Each row was made from one path, in order. Every step used is in the known rows, and no mark comes twice. Write each row's path.
Known rows:
komo, pizo: [-2.65,-0.47,+0.72,+3.32,+3.02,+2.26,-1.97,+1.42,+1.79,+0.15,+0.59,-0.56,+0.40,-2.44,-0.57,-0.02,-0.29,-0.53,-3.02,-4.31,-3.30,+1.59,-0.51,-3.16,+1.81,-0.01,+1.93]
sovet, bobe: [-0.81,-1.29,+2.22,+3.52,+0.81,+1.36,-2.23,+3.33,+2.66,+1.79,-2.52,-1.80,+2.21,+0.35,-0.06,+3.93,+3.68,-2.50,-1.59,-2.11,-3.58,+6.19,-2.66,-2.97,+2.19,-0.21,+3.36]
pazip, feziv, fisu, pizo, sovet, bobe, labe: [-1.17,-2.65,+3.73,+3.17,+2.83,+0.70,-2.11,-1.06,-0.36,+2.29,-0.60,-0.39,+0.20,-2.06,-0.85,+5.74,+6.10,+0.67,-3.46,-0.60,-3.70,+6.27,-4.11,-1.68,+1.72,-2.74,+3.60]
zurud, sovet, pizo, fisu: [+0.21,-0.20,+0.86,+5.54,-0.67,+4.18,-1.27,+1.27,-1.09,-1.51,-2.41,+0.21,+0.54,+0.25,-3.47,+1.41,-0.46,+0.49,-3.23,-3.23,-4.94,+6.76,-2.27,-2.85,+0.77,-1.07,+3.78]
bobe, sovet, pizo, fisu, feziv: [-1.33,+0.04,+2.29,+4.15,+0.27,+0.53,+1.36,+0.81,-0.31,+0.22,-0.38,+2.35,-1.01,-1.46,-4.12,+2.93,+0.89,+1.19,-2.68,-2.34,-3.65,+4.95,-3.58,+2.71,+1.13,-1.44,+4.11]
komo, pizo, fisu, feziv: [-2.92,-0.61,+2.69,+3.14,+2.56,+0.48,+1.04,+1.31,+0.82,-0.20,+0.33,+2.72,-2.50,-2.86,-4.02,+2.09,+0.21,+0.36,-1.38,-1.88,-3.74,+2.77,-3.58,+3.01,+2.23,-0.75,+3.04]
fisu, feziv: [-2.27,+0.26,+3.09,+3.41,+1.51,+0.40,+0.15,+0.92,+1.61,+0.89,+0.31,+1.46,-0.79,-1.51,-1.74,+3.31,+1.26,+0.01,-1.23,-2.30,-2.79,+3.31,-3.19,+3.00,+1.87,-1.91,+3.31]
fisu, pizo, sagad: [-0.15,+2.81,+1.43,+4.22,+3.70,+2.42,-0.48,-1.83,+0.50,+0.11,+0.39,+0.97,+1.88,-6.17,-0.91,+0.73,-1.73,-0.74,-0.81,-2.20,-4.24,+1.33,-1.46,-4.34,+1.40,-0.39,+3.66]
komo, pizo, sovet, bobe: [-3.26,-2.50,+2.50,+2.55,+3.01,+0.22,-2.68,+2.61,+2.22,+1.30,-1.64,-1.74,+3.17,-1.16,-0.14,+3.25,+4.41,-1.71,-0.61,-2.05,-2.98,+4.30,-1.98,-3.78,+2.73,-1.65,+2.93]
zurud, sovet: [-0.39,-0.70,+2.33,+5.41,-0.51,+3.22,-3.34,+0.25,+1.53,-0.32,-2.40,-3.24,+1.82,+2.82,+0.88,+3.21,+2.39,-1.91,-2.74,-5.28,-2.81,+5.73,-1.91,-2.45,+2.06,-2.93,+4.25]
labe, zurud, sovet, pizo, fisu: [+0.54,-0.54,+1.45,+5.85,-0.96,+4.81,-1.64,+0.81,-0.58,-0.72,-2.43,-0.68,+0.46,+1.18,-3.02,+1.32,+0.13,+0.29,-3.67,-2.72,-4.26,+7.67,-1.95,-2.88,+0.43,-1.44,+3.55]
bobe, labe, zurud: [+0.41,-2.54,+3.76,+4.42,+0.67,+4.89,-3.73,-1.24,+2.14,+3.05,-0.19,-3.86,+1.66,+1.82,+2.19,+3.44,+4.11,-0.72,-4.50,-1.21,-1.84,+8.00,-0.93,-1.78,-0.39,-2.85,+2.44]
pizo, pazip: [-1.64,+0.39,+1.54,+2.57,+1.90,+1.55,+0.69,+0.76,-0.23,-1.35,+0.20,+1.39,+0.44,-2.57,-0.73,+0.92,-1.54,+0.60,-2.02,-2.72,-5.26,+5.03,-2.27,-1.31,+2.10,+0.62,+2.91]
sovet, pizo, pazip: [-1.23,+1.93,+0.66,+3.87,-0.06,+2.11,+0.92,+0.35,-1.57,-1.03,+0.25,+1.33,+0.57,-2.35,-2.37,-0.23,-2.40,+1.86,-3.84,-3.17,-5.30,+5.41,-1.50,-2.20,+1.42,+1.20,+2.72]
sovet, bobe, labe, zurud: [+0.35,-2.94,+4.20,+4.43,+0.12,+4.08,-3.84,-0.42,+2.74,+3.84,-1.10,-4.58,+1.84,+2.44,+1.94,+4.19,+5.61,-1.65,-4.36,-0.73,-1.83,+8.76,-1.51,-2.01,+0.19,-2.14,+2.63]
feziv, fisu, pizo, sovet: [-2.36,-1.31,+2.66,+2.80,+5.12,+0.94,-0.87,-0.93,-0.80,-0.09,+1.26,+2.01,+1.03,-4.85,-1.49,+2.96,+2.05,+1.32,-0.35,-1.47,-2.87,+2.45,-2.62,-4.16,+1.16,-6.32,+2.81]
feziv, fisu, pizo: [+0.12,+0.90,+1.76,+4.30,+3.21,+1.71,+0.81,-0.73,-0.57,+0.95,+1.52,+2.56,-2.55,-5.08,-3.46,+2.24,+0.28,+0.56,-3.12,-2.11,-3.39,+2.52,-3.37,-3.85,+0.89,-3.79,+2.53]
fisu, pizo, sovet: [-2.19,-1.13,+2.67,+2.59,+4.83,+0.79,-1.10,-1.11,+0.06,-0.50,+1.20,+1.33,+3.02,-3.94,-0.32,+2.61,+2.30,+0.25,-0.06,-1.74,-3.00,+1.67,-1.61,-4.19,+0.92,-5.31,+3.27]
komo, pizo, sovet, bobe, labe: [-2.19,-3.68,+2.95,+3.01,+2.33,+1.00,-3.37,+0.25,+0.85,+2.11,-0.72,-2.62,+2.91,-1.01,+0.91,+4.86,+5.95,-0.98,-2.99,-1.69,-3.45,+5.34,-2.26,-2.25,+1.70,-1.84,+3.09]
fisu, feziv, pazip: [-1.91,+1.46,+1.70,+3.96,+2.29,-1.14,+1.14,-0.41,+0.47,+0.90,+0.57,+1.55,-3.60,-3.38,-1.56,+3.73,+0.52,+1.18,-1.27,-0.30,-4.40,+3.58,-6.21,+2.74,+1.05,-2.39,+0.37]
bobe, sovet, pizo, komo: [-2.17,-1.12,+1.03,+4.37,+0.42,+2.49,-2.14,+0.49,+0.99,-0.43,-0.53,-0.12,+2.81,-4.36,+0.39,-1.33,+2.99,+0.07,-4.69,-3.21,-3.94,+4.32,-0.53,-3.40,-0.56,-3.62,+5.04]

Write each row's path:
[-1.23,-0.54,+3.61,+5.10,-0.60,+1.96,+0.07,-0.53,-0.18,+1.02,-0.65,+0.47,-1.71,+0.30,-3.83,+3.26,+2.06,+0.75,-3.48,-1.59,-3.09,+6.17,-3.49,+3.05,+1.15,-1.97,+3.62] => bobe, labe, zurud, sovet, pizo, fisu, feziv
[-0.08,-1.82,+3.74,+5.20,-1.34,+2.47,-3.61,+1.68,+3.41,+2.57,-3.74,-5.12,+2.17,+4.18,+0.70,+4.37,+5.64,-3.62,-2.94,-2.91,-2.09,+8.46,-2.47,-3.05,+2.37,-1.64,+3.92] => labe, zurud, sovet, bobe
[+0.38,-2.15,+3.91,+6.04,-1.33,+4.63,-4.54,-1.70,+2.01,+1.76,-2.03,-5.73,+1.68,+4.72,+2.01,+3.93,+4.81,-2.05,-4.68,-3.90,-1.57,+8.10,-1.51,-2.01,+1.05,-3.72,+3.80] => bobe, labe, zurud, sovet
[-0.58,+3.34,+0.19,+5.22,+1.10,+3.90,-1.99,-0.35,-0.34,+0.20,-1.03,-0.45,+3.14,-4.00,-1.09,+0.00,-2.61,+0.63,-2.04,-3.16,-4.52,+3.73,-0.50,-4.29,+1.09,+0.77,+3.38] => sovet, pizo, sagad
[-1.02,+1.64,+1.70,+3.80,+2.23,+2.50,+0.49,+0.27,-2.22,-0.08,-0.65,+3.86,-5.43,-3.36,-4.66,+2.01,-1.26,+4.99,-4.15,-1.97,-4.78,+7.36,-5.06,-0.72,+2.25,-1.06,+3.03] => sovet, pizo, pazip, feziv, fisu
[+0.58,+1.00,-0.09,+5.29,-1.66,+2.40,-1.26,+0.39,-0.52,+1.00,-0.78,-1.47,+3.39,+0.27,-0.87,+1.75,+1.11,+0.95,-5.74,-5.27,-3.15,+6.05,-0.54,-3.69,-0.35,-1.51,+4.10] => bobe, sovet, pizo
[+0.58,+0.62,+1.89,+7.12,-3.17,+4.77,-3.41,-1.28,-0.13,+1.66,-1.54,-4.23,+1.96,+3.25,-0.85,+1.73,+2.21,+0.12,-6.47,-4.37,-2.33,+7.56,-0.37,-3.41,+0.08,-2.28,+3.36] => bobe, labe, zurud, sovet, pizo
[-2.34,-1.15,+2.42,+3.40,+3.55,+1.78,-0.94,-0.56,+1.91,-0.86,+0.98,+2.04,+0.63,-7.19,-0.19,-1.30,+2.55,-1.28,-2.55,-1.29,-4.17,+1.08,-1.44,-3.46,+0.04,-4.30,+4.36] => fisu, pizo, komo
[-0.73,+0.47,+2.13,+3.56,+3.13,+2.95,-0.95,+0.81,-0.81,+0.50,-1.08,+3.11,-4.77,-2.65,-3.26,+3.30,+0.20,+3.82,-2.99,-2.00,-4.03,+6.95,-5.12,-0.83,+2.04,-2.42,+3.17] => pazip, feziv, fisu
[-1.44,+1.54,+1.52,+5.10,+0.84,-0.56,+1.40,-0.67,-0.79,+0.13,-0.42,+1.49,-4.32,-2.40,-3.42,+3.33,+0.11,+1.52,-2.06,-0.54,-4.89,+4.70,-6.58,+2.55,+1.07,-2.24,+0.79] => zurud, sovet, pizo, fisu, feziv, pazip
[-4.27,-2.20,+1.85,+2.15,+5.02,+1.34,-2.77,+0.59,+0.85,-0.56,+0.63,-0.22,+3.17,-3.02,+0.45,+1.45,+1.73,+0.53,-0.30,-2.97,-2.77,+1.84,-0.66,-3.68,+1.80,-3.73,+2.42] => komo, pizo, sovet
[-0.02,-3.00,+4.65,+4.15,+1.21,+3.24,-3.24,-1.58,+2.23,+3.66,-0.16,-3.80,+2.06,+1.05,+1.38,+4.24,+6.20,-1.44,-3.91,-0.17,-1.58,+7.54,-1.50,-2.74,+0.16,-3.48,+2.75] => fisu, pizo, sovet, bobe, labe, zurud
[-0.58,+1.22,+2.60,+4.64,+1.13,+3.27,-0.24,-0.71,-1.68,+0.56,-1.16,+1.96,-5.60,-1.12,-4.21,+2.23,-0.12,+4.38,-4.92,-2.18,-3.86,+8.80,-4.85,-0.74,+2.27,-1.86,+3.18] => labe, zurud, sovet, pizo, pazip, feziv, fisu
[-1.05,+0.63,+2.34,+5.38,+0.41,+0.14,+0.75,-1.85,-0.63,+1.26,-0.20,+0.07,-4.33,-1.44,-2.77,+3.91,+1.61,+1.54,-3.24,+0.23,-4.35,+5.99,-6.34,+2.95,+0.50,-2.73,+0.65] => bobe, labe, zurud, sovet, pizo, fisu, feziv, pazip
[-1.25,-3.16,+3.39,+3.20,+2.21,+0.75,-2.59,-0.64,+0.48,+2.14,-0.35,-1.87,+2.88,-1.50,+0.56,+5.45,+6.22,-1.17,-2.85,-1.05,-3.52,+5.23,-2.76,-2.50,+1.22,-2.60,+3.50] => fisu, pizo, sovet, bobe, labe
[-2.14,-0.69,+3.01,+2.64,+5.47,+0.81,-0.53,-1.48,-0.99,-0.38,+0.97,+2.99,-0.24,-4.73,-2.17,+3.03,+2.04,+2.37,-0.66,-1.20,-3.09,+2.95,-3.29,-3.29,+1.44,-5.76,+3.37] => pazip, feziv, fisu, pizo, sovet
[-1.16,+1.22,+1.08,+4.41,+1.32,-1.29,+2.08,-0.53,-0.81,+0.47,+0.07,+1.95,-3.64,-3.22,-3.08,+3.54,+0.34,+1.95,-2.43,-0.55,-4.90,+4.81,-6.46,+2.61,+0.52,-2.14,+1.05] => bobe, sovet, pizo, fisu, feziv, pazip
[-2.39,+0.89,+1.39,+3.72,+2.99,-1.05,+1.74,-0.09,+0.02,+0.17,+0.56,+2.45,-4.84,-4.29,-3.16,+2.85,-0.29,+1.38,-1.22,-0.04,-5.03,+3.15,-6.46,+2.78,+1.27,-1.56,+0.12] => komo, pizo, fisu, feziv, pazip
[+0.22,-1.27,+3.56,+5.94,-1.19,+4.53,-4.06,-0.73,+2.55,+1.16,-2.35,-5.09,+1.64,+4.67,+1.61,+3.07,+3.44,-2.22,-3.64,-4.26,-1.49,+7.72,-1.27,-2.54,+1.34,-3.72,+3.78] => labe, zurud, sovet
[-0.97,+1.25,+1.75,+3.11,+2.87,+0.68,+2.76,-0.91,-1.69,-0.73,+1.81,+3.34,-2.71,-5.48,-3.44,+0.80,-1.80,+1.43,-2.99,-1.91,-5.00,+3.62,-3.44,-2.24,+2.06,-0.91,+2.52] => feziv, fisu, pizo, pazip
[-2.17,-1.60,+2.43,+5.76,-0.73,+4.13,-3.73,-1.02,+1.18,+0.17,-1.05,-2.18,+1.79,-2.28,+0.49,-1.05,+3.98,-0.53,-5.46,-2.46,-3.37,+5.41,-0.44,-3.14,-0.32,-4.24,+4.49] => bobe, labe, zurud, sovet, pizo, komo
[-2.35,-0.65,+2.77,+3.45,+4.19,+1.83,-0.37,-0.94,+0.83,-0.67,+0.75,+3.74,-2.72,-8.07,-2.04,-0.81,+2.39,+0.88,-3.23,-0.64,-4.38,+2.26,-3.18,-2.68,+0.57,-4.66,+4.48] => pazip, feziv, fisu, pizo, komo
[-1.76,+0.92,+1.87,+3.06,+3.62,+2.04,+0.44,+0.33,-1.50,-0.19,-0.20,+3.86,-5.98,-3.91,-4.24,+1.81,-1.16,+4.45,-3.67,-2.17,-4.68,+6.20,-5.09,-0.51,+2.89,-0.79,+2.75] => komo, pizo, pazip, feziv, fisu
[-1.74,+0.87,+1.64,+3.85,+2.59,-0.86,+1.71,-0.02,-0.09,+0.05,+0.10,+2.53,-4.32,-3.70,-2.73,+3.66,-0.04,+1.39,-0.83,+0.38,-5.25,+4.16,-6.84,+3.03,+1.01,-2.09,+0.47] => pizo, fisu, feziv, pazip
